Each row was made from one path, in order. Every step used is in the known rows, and no mark comes twice. Write each row's path.
(in the rows, 128 means zero)
Known rows:
bogun/rugi/rukip: [124 107 111 182 135 109 103 146 136 159 174 116 181 111  97 125 137 154
 135 136 111 110 130 115 136 155  99 130 133 155 128 107 178 134 111  83
 128 108  48 129 140 153 130 153 119 165 138 169  83 103  88 115  66 112
 148 118  42 138 160]
rukip/zozik/rugi/dunub/kizap: [127 105 143 136 132 133 118 117 111 121  85 141 111 116 115  59 131 145
 131 166  92 127  53 135  97 110 182 198  75 149  90 120 107 153 155 156
 141 118  96 177 143 131 165 100 176 139  89 180 110 106  69 169  89  77
 134  67 110 162 155]
rugi/dunub/zozik/rukip: [104  97 139 133 103 110  97 146  97 103  54 138 157 100 124  83  64 126
 137 158 147 118 106 170 122 141 136 185 122 116 144 102 145 129 102 135
 149 108  70 152 161 163 157 103 113 179 114 152  15  61  96 120 121 127
  65  86 107 165 133]
kizap/dunub/luti/bogun/zerolo/rugi/rukip: [144 124 144 184 134  66  91 144 178 160 208 156 117 115 132 176  77 134
 114 114 135 126 119  60 149 149 113 158 104  80 186 100 198  94 121 107
 113  52  63 194 115 137 122 142  85 145 135 170 156  96 112 134  68 119
  84 103 126 100 123]
zozik/rugi/dunub: [136 123 138 146 126 129  84 120 125 120  99 119 159 122 116  85 124 154
 143 152  97 136 103 140 117 130 156 177 119 148  92  89 115 100 139 147
 146 140  92 136 130 154 168 129 166 148 107 157 104  78  59 144  87  94
 129  92 131 170 135]
zerolo/bogun: [157 143 112 128 146  90 156 139 156 140 124 125 153 107 120  50 105 180
 128 173 131 149 101 128 119 123 116 146 118 123 158 129 150  85 114  72
 151 130 104  96 109 199 159 131  84 104 118 107 117  91 104 133 170 140
 126  76  41 112  99]
zerolo/bogun/rugi/rukip: [131 118 122 168 140  90 108 136 143 147 175 129 162 106 104 126 127 150
 133 150 121 123 123  96 140 186  98 135 142 137 161 119 176 116 116  64
 122  95  59 138 118 175 144 144 103 130 124 131 108 115  83 114  76 126
 136 107  25 131 146]
zerolo/rugi: [122 147 127 159 142 131 118 154 137 176 131 107 175 127  71  89 113 176
 139 159  99 129 127 116 136 110 107 143 113 140 115  97 160 116 113 123
 153 103  66 106 152 180 143 172 124 145  89 136 129  95 112 133 124 130
 135  81  72  99 133]
bobu/luti/bogun/rugi: [175 134 125 161 165 120 158 138 200 146 125 108 115 144  90 118 168 161
 159 124  82 113  97 153 101 115  99 105 138  66 115 129 111 150 117  70
 134 148  78  86 133 108 124 136 106 138 169 151  99 114 144  78 114 160
 149 152  86 151 132]
kizap/dunub: [163 126 119 118 111  84 150 127 124 146 135 102 190 137 140  77 110 151
 148 156 131 122 134 129 134 109 114 188 124 160 140  99 125 103 119 127
 136 141  94 107 143 169 133 132 141 159 102 156  93  59  82 156 100  93
  76 104 112 132 126]
rugi/rukip/zozik: [108  75  91 132 110  95 141 156 144 147 149 101 173  95  92 106 104 167
 138 146 154 151  69 130 160 131 101 158  99 166 156 127 167 143  99 110
 173  91 107 136 142 144 131 112  81 160 129 210  87 132 106 123 114  77
 147  72  46 137 145]
rukip/rugi/dunub: [136 122 118 144 112  96  87 108 113  95 128 126 151 114 112  87 140 160
 130 127 121 144 103 131 110 136  82 155 134 152 100  86 105 113 149 157
 143 130  91 109 130 144 159 145 162 111  91 177 126  93  93 138  96  73
 130  70 112 166 149]
bogun/luti/vovez: [146 141 109 161 160  86 138 148 181 140 121 113 161 122 150  89 113 209
 117 141  59 142 119 164 141  94  84 125 156 129 115 122 157 134 113 106
 174 182 105  76 141 143 109 104 128 171 147 139  93 106 150 123 152 132
 115 119 112 122 100]
kizap/dunub/luti: [152 147  83 145  96  67 131 128 132 145 139 109 174 137 152  85  93 149
 100 136 134 139 109 117 122  97 161 224  85 135 130 103 138  95 133 164
 124 136  93 108 121 142 122 143  98 136 151 153  95  38 107 139 103 136
  90  96 131 128 112]
rukip/zozik/rugi: [131 110 120 114 161 128 154 148 123 159  73  99 156 114  78  77 108 172
 144 175 111 129  66 148 138 107 160 158  76 138 109 116 153 152 113 130
 190 122 126 136 134 135 142 104 124 135 123 160 116  98  98  91 123  95
 132  98  79 156 125]
bobu/luti/vovez: [164 131  87 158 139 114 142 121 212 157 141  89 175 117 129  87 135 223
 100 148  84 149  95 192 135  92  97 126 131  99 100 103 140 143 128 100
 173 211 102  68 132 109 124 130 130 177 171 166  60 130 130 134 183 161
 128 128 115 130  99]
zerolo/rugi/dunub/luti: [117 154  99 178 100  88  63 129 146 122 138 131 144 120 119 101 100 135
  97 118 105 154  89 108 129 119 165 193  94 135 120  95 138 102 141 202
 140  99  65 120 138 150 163 169 109 122 123 158 135  64 114 150  87 139
 123  63 140 134 123]
bobu/luti/bogun: [189 136 123 140 154 123 183 130 225 136 127 103 120 112 116  91 151 190
 150 116 107 146  73 169  90  83 100 117 125  64 123 127 119 136 111  64
 141 156  91  78 127 109 123 123  81 131 183 168  80 117 145 101 171 142
 153 129  88 138 114]
luti/bogun/rugi/dunub: [146 127 155 156 126 105 110 145 170  99 123 147 119 135 109 125 137 127
 164 132  85 128 108 119  99 156 115 144 172 128 132 136  86 132 126  92
 128 119  80 113 142 168 144 124 158 150 114 159 115 124 108 129 101 105
 133 117 120 164 147]
bogun/rugi: [142 134 112 155 160 121 121 155 140 162 126 104 173 142  89  89 132 152
 144 162  98 114 140 139 124 121 105 138 137 138 114 112 134 137 113  97
 137 134  61  91 138 170 141 151 125 156 120 140  98  88 102 104  93 124
 138 118  70 134 147]
zerolo/bogun/rugi/dunub: [145 137 147 161 118  74  94 127 132 101 120 140 126 132 108 103 121 124
 131 147  93 135 103 116 113 178 130 158 159 134 164 130 110  90 119 105
 137 113  69 113 130 184 170 141 155 132  95 120 142  93  70 141  90 120
 109  95  91 155 145]
rukip/zozik: [131  87  92 106 128 105 169 158 144 145 113  94 162 113  80  67  95 179
 138 165 134 153  67 152 135  88 116 160 110 155 148 132 140 145  93 117
 196 116 109 101 137 153 138 114  84 145 124 173 102 104 124 118 152  80
 137  68  63 133 134]
rukip/rugi/dunub/luti/vovez: [127 141  94 175 106  71  69 111 160  92 149 138 156  97 156 102 121 179
  55 132 105 157  92 133 120 134 129 175 123 132  88  99 125 127 170 185
 164 164 109 113 118 126 132 122 145 129 146 161 107 121 134 138 141 123
 109  98 163 170 105]
luti/vovez: [136 126  99 151 151 105 131 149 186 149 139 104 190 106 135  71 110 216
 111 170  99 149 120 156 137 108 108 139 141 148 105 120 134 140 111 104
 173 178 113  86 141 173 121 111 141 177 134 149  76 127 127 153 188 125
 125 112  96 123 105]
zozik/rukip: [145 114 130 115 149 157 113 165 109 160 104 119 185 109 112  71 104 172
 141 151 137 121 110 178 107 102 131 158 126 124 109  91 180 134 110  72
 160 120  34 127 142 181 144 134  83 158 117 138  30  85 102 124 151 129
  99 107  71 136 105]
bobu/luti: [166 134  80 137 147 124 155 117 176 163 131  74 172 123 106  72 138 191
 124 124 113 136  80 185 117  64 107 136 105  88 105  99 141 129 118 101
 150 180  81  52 129 109 139 153  88 147 177 172  74  79 119 112 139 149
 147 105  82 135 136]
bogun/zerolo: [169 125 118 130 177 110 129 158 156 181 153 111 145 142 122  56  73 195
 133 143 139 140 101 150 117  70 104 131 131 101 168 116 175  91  96  62
 165 136  67 109 100 173 139 142  63 144 135 147 123  67 107 148 137 111
 119  84  86 100 135]

Which path is each row?
[133 103 140 126 113 126  52 127  81  93 105 132 148  98 113 109 141 147
 123 129 130 126 100 150  97 143  98 152 142 126 101  72 137 124 145 129
 146 113  51 141 133 146 154 132 145 128  88 163  79  98  86 125 112  98
  98  86 115 177 134]	zozik/rukip/rugi/dunub
[128 127 139 192 157  93  85 156 200 168 210 133 112 117 120 150  83 161
 114 116 127 137 100  73 141 123 107 128  96  85 172 108 216 104 111  91
 130  48  59 178 105 133 131 145  43 122 155 152 153 117 130 114 102 137
 123  93  98  95 125]	dunub/luti/bogun/zerolo/rugi/rukip
[111 119 138 153 130  71 125 114 110 144 107 123 187 106 117 125  89 121
 136 166 128 100 134 106 156 179 126 185  75 138 131  95 164 116 121 147
 120 107 107 182 140 120 133  98 146 172 131 176  62  67  65 105  45  95
  80 114  93 145 151]	kizap/dunub/zozik/rugi/rukip
[164 146 110 161 142 104 163 155 209 138 145 133 118 108 134  81 114 179
 126 129 133 147  93 121  98  91 144 157  95  99 128 143 121 129 119 102
 148 122 100 108 113 147 118 114  59 109 183 141 100 102 163 115 173 140
 152 111 106 130  91]	dunub/luti/bogun
[115  96 132 125 118 105 111 124 112 113  79 119 148 113  93  90 114 142
 141 159 103 146  66 142 128 137 158 182 104 151 119 107 123 126 131 166
 184 113 115 149 139 142 166 103 154 140  96 178 118 101  74 129  90  75
 114  76 124 176 140]	rukip/zozik/rugi/dunub
[123 121 139 118 135  81 122 124  59 129  65 129 171 105  97 100  92 134
 122 164 153  88 131 140 121 150  86 174 111 106 123  76 155 146 134 149
 126  95  76 169 144 118 126 113 135 140 103 158  56  63 107  81  83 101
  39 105 104 158 133]	kizap/dunub/zozik/rukip/rugi
[142 110 136 115 157 142 103 138  80 151 112 124 170 101  93  85 141 181
 134 149 133 103 114 162 100 116  90 132 112 107  82  74 172 142 139 100
 151 109  43 133 126 139 137 139 104 111 109 144  65  96 116  89 134 119
 109 103  76 152 126]	zozik/rukip/rugi
[119 116 128 123 159 114 122 135  83 133  63 122 160 102  81  88  92 157
 114 156 144  95 123 160 120 133  86 139 101  96 112  85 162 152 132 134
 151 102  75 147 138 123 134 124  96 121 118 141  53  77 128  63 116 120
  90  84  69 155 141]	dunub/zozik/rukip/rugi
[138 130 112 159 101  97  52 120  94  94 128 136 136 100 131  96 120 144
  90 108 134 131  78 135 105 120 145 192  96 107  91  77 150 117 163 176
 140 102  52 147 110 119 147 145  92  95 136 162  84  78 115 115  98 126
 102  81 140 168 114]	zozik/rukip/rugi/dunub/luti
[120 119 135 113 124  90 132 144  79 142  54 132 178 115 121  84  58 114
 142 170 151  94 135 161 136 134 134 200 104 115 148 103 155 133  99 134
 137 104  76 155 160 159 132 103 110 184 113 146  12  48  94 110 103 132
  26  94 110 142 123]	kizap/dunub/zozik/rukip
[134 125 150 142 131 150 100 122 126 120 104 141 124 121 134  57 136 140
 132 161  74 127  98 123  92 104 183 187  87 144  70  98 103 129 158 148
 118 136  76 161 134 138 170 127 188 151  94 156  97  74  63 184  80  99
 128  78 121 150 152]	zozik/rugi/dunub/kizap
[116 114 170 147 135 108 112 149 119  97  53 153 113 112 108 124  87 106
 152 157 109 108 106 158 104 167 136 153 148  87 151 133 124 155 104 112
 140  86  49 172 158 160 140  95 127 176 111 144  35  94 118  86 101 130
  71 117 113 167 139]	luti/bogun/rugi/dunub/zozik/rukip
[181 137 158 157 164 100 106 144 183 130 137 155  73 136 159 107  76 157
 117 116 107 145  71 118 108 101 168 149 111  50 160 124 148  85 124 102
 154 112  86 162  82 131 143 103  74 118 171 134 149  87 116 126 128 116
 115 111 166 144 114]	zozik/rugi/dunub/luti/bogun/zerolo
[132 103 148 125 128 141  72 117  91 104 109 152 122 104 133  74 148 142
 113 141 110 121  92 134  83 110 122 172 108 128  74  82 112 153 170 145
 120 100  36 179 141 131 158 128 162 122  74 169  66  91  84 162  95 107
 104  76 112 160 151]	zozik/rukip/rugi/dunub/kizap
[138 152 111 192 110  44  77 123 172 100 138 144 131 118 154 107 105 156
  74 149  75 156  96 116 125 169 153 173 141 118 143 142 128 115 138 144
 162 151  97 113 118 167 142 120 144 144 135 104 116 123 124 139 134 157
  92 108 133 148  90]	zerolo/bogun/rugi/dunub/luti/vovez
[159 145 126 162 118  78 110 123 177  81 140 144 101 103 137 110 134 158
 109 108 127 155  79 111  80 126 128 158 110  93 110 128  99 123 151 148
 141 114 108 123 111 117 145 114  96  80 155 161 132 112 150 108 127 114
 144  98 138 157 113]	rukip/rugi/dunub/luti/bogun
[169 159 113 139 168  73 159 141 156 132 103 135 113 123 141  71 106 174
 145 141  90 142 103 136 122 106  98 134 133 105 163 124 168  82 112  69
 158 141  93  89 106 162 138 114  66  96 136 100 141  65 135 108 128 142
 114  87  59 111 102]	zerolo/bogun/luti
[168 128 131 154 138  86 113 155 196 125 163 148  79 135 161 103  63 163
 120 111 135 160  75 125 104  90 143 150 120  60 184 135 140  95 110  89
 148 110  84 137  98 150 144 106  49 120 170 153 142  83 138 142 140 123
 120  91 149 138 123]	rugi/dunub/luti/bogun/zerolo
[116 111 187 150 150 105  94 160 124 116  71 173  96 116 105 129  45 118
 145 149 125 122 104 138 116 145 124 144 139  50 186 118 162 113  78 100
 158  50  54 193 146 170 150 106  92 174  96 146  82  97 118 110 121 122
  51  86 130 131 135]	luti/bogun/zerolo/rugi/dunub/zozik/rukip
[155 126 131 187 109  67 114 138 174 131 188 140 138 118 141 172 130 117
 125 119 113 111 126  77 131 179 128 165 119 112 142 119 142 138 130 101
 105  86  63 156 127 125 106 123 113 144 156 168  96 106 115 103  43 126
 101 149  98 149 140]	kizap/dunub/luti/bogun/rugi/rukip
[125 115 107 158 109  77  91 123 157 108 109 117 141 102 138  99  88 172
  73 151  93 163  54 138 136 139 185 197  90 141 105 121 131 146 140 197
 199 146 130 141 129 117 135  94 147 155 145 170 103 126 123 129 139 112
 108 101 172 165  89]	rukip/zozik/rugi/dunub/luti/vovez
[175 149 132 165 132  78 148 151 176 146 135 134 123 144 129 130 121 113
 134 130  91 108 119 104  98 139 143 173 133  99 135 145 112 143 126 124
 117 111  78 122 136 144 114 128 115 135 158 132 116  84 137  98  77 145
 108 149 127 145 124]	kizap/dunub/luti/bogun/rugi
[121 141 132 141 175 116 156 127 126 149  46 110 165 120  87  67  86 157
 141 180 105 100 114 142 140 123 152 170  78 118 106 107 151 128 115 140
 155 139 124 130 137 135 143  96 114 149 143 128  73  59 103  71 102 111
 120 103  85 142 140]	dunub/zozik/rugi
[137 115 132 142 123 120  91 107 115 101 133 146 121 111 129  63 143 154
 116 141 105 132  98 113  90 102 116 177 108 149  72  99  94 138 172 155
 110 116  68 142 133 128 161 139 173 113  88 179 115 100  84 175  89  86
 141  64 106 157 160]	rukip/rugi/dunub/kizap
[163 146 130 155 158  96 142 149 137 147 111 123 142 125  86  82 125 156
 137 164 100 124 120 127 121 154 113 133 139 122 148 129 147 109 111  76
 141 121  71  95 121 188 153 141 115 122 114  99 138  91  97 103 113 148
 118 113  42 128 124]	zerolo/bogun/rugi
[151 132 137 147 114 103  90 128 152  80 122 156  98  92 133 131 132 150
 107 110 129 142  67 127  80 128 142 158 117  77 104 104 122 128 152 131
 134  95  70 162 112 128 143 106  87  95 148 151  94 115 143  96 134 134
 111 106 146 169 108]	zozik/rukip/rugi/dunub/luti/bogun
[157 141 139 160 129 107 121 132 188 103 113 144  96 102 147 111 124 149
 132 128 102 146  70 117  90 123 178 179 102  94 104 121 103 106 139 146
 137 124 107 142 113 131 144  97 110 110 164 138 111  99 128 119 128 125
 132 115 153 159 109]	zozik/rugi/dunub/luti/bogun
[110 120 113 143 118  66 114 102  98  87  69 129 146 112 102  86  84 139
 113 154 132 124 112 137 129 151  91 161 110 134 133 113  98 121 121 181
 146 123 126 119 143 121 157 115 138 132 109 181  93  77 118 106  84  79
 107  60 110 165 162]	rukip/rugi/dunub/zozik
[134 131 167 159 139 110  88 150 172 118 142 151 104 136 111 129  83 148
 153 123 108 149  92 102 120 124 105 129 158  95 173 124 138  81 109 101
 150  85  75 147 129 176 166 142 123 137  87 151 174 114 102 157 119 106
 109  79 142 125 144]	luti/bogun/zerolo/rugi/dunub
[121 135 105 122 123  53 167 126 118 135  76 119 183 132 128  75  55 128
 135 176 144 113 129 135 144 132 110 209  95 133 167 120 116 116 102 158
 130 130 124 104 160 144 130 105 130 178 113 165  62  42 105 125  92  96
  63  91 101 133 145]	kizap/dunub/zozik
[141 129 178 154 158 123 100 150 173 125 141 169  64 138 133  97 110 143
 142 132  97 136  90  92  93 102 126 147 121  90 150 123 115 112 127 104
 116  69  50 175 136 157 166 136 143 141  89 158 152 112 101 195 107 102
 118  67 130 108 150]	luti/bogun/zerolo/rugi/dunub/kizap
[127  93 124 164 141  80 116 161 186 159 173 132  88 106  93 159  67 159
 115 117 133 153  61  86 152 123 124 145  77  89 200 139 210 135  93 113
 175  41  89 184 121 127 126 119  38 120 146 185 160 133 150  95 116 108
 127  78  90 110 127]	dunub/luti/bogun/zerolo/rugi/rukip/zozik
[119  86 112 146 131  67 135 149 129 140 145 116 140 102  71 130 107 145
 131 160 128 134  80 112 154 185 104 141 115 143 185 146 185 143  96  80
 161  69  94 146 126 151 142 115 106 135 118 164 126 137  99  96  97  97
 136  79  21 138 146]	zerolo/bogun/rugi/rukip/zozik
[136 138  82 165  90  81  88 123 154 106 141 128 150 117 146  73  87 149
  95 112 120 158  83 130 116 100 165 207  96 136 124 108 126  94 131 178
 143 135  82 101 119 141 149 146  93 128 146 152  88  68 110 145 107 132
 127  70 134 144 121]	rugi/dunub/luti
[101 115 165 152 144 109  65 158  86 137  72 155 130 125 103 111  38 122
 134 146 131 120 112 147 140 136 132 161 129  80 186 103 188 111  95 128
 159  63  37 182 143 165 168 128 105 177  92 144  74  69  97 115  95 137
  40  67 125 134 142]	bogun/zerolo/rugi/dunub/zozik/rukip
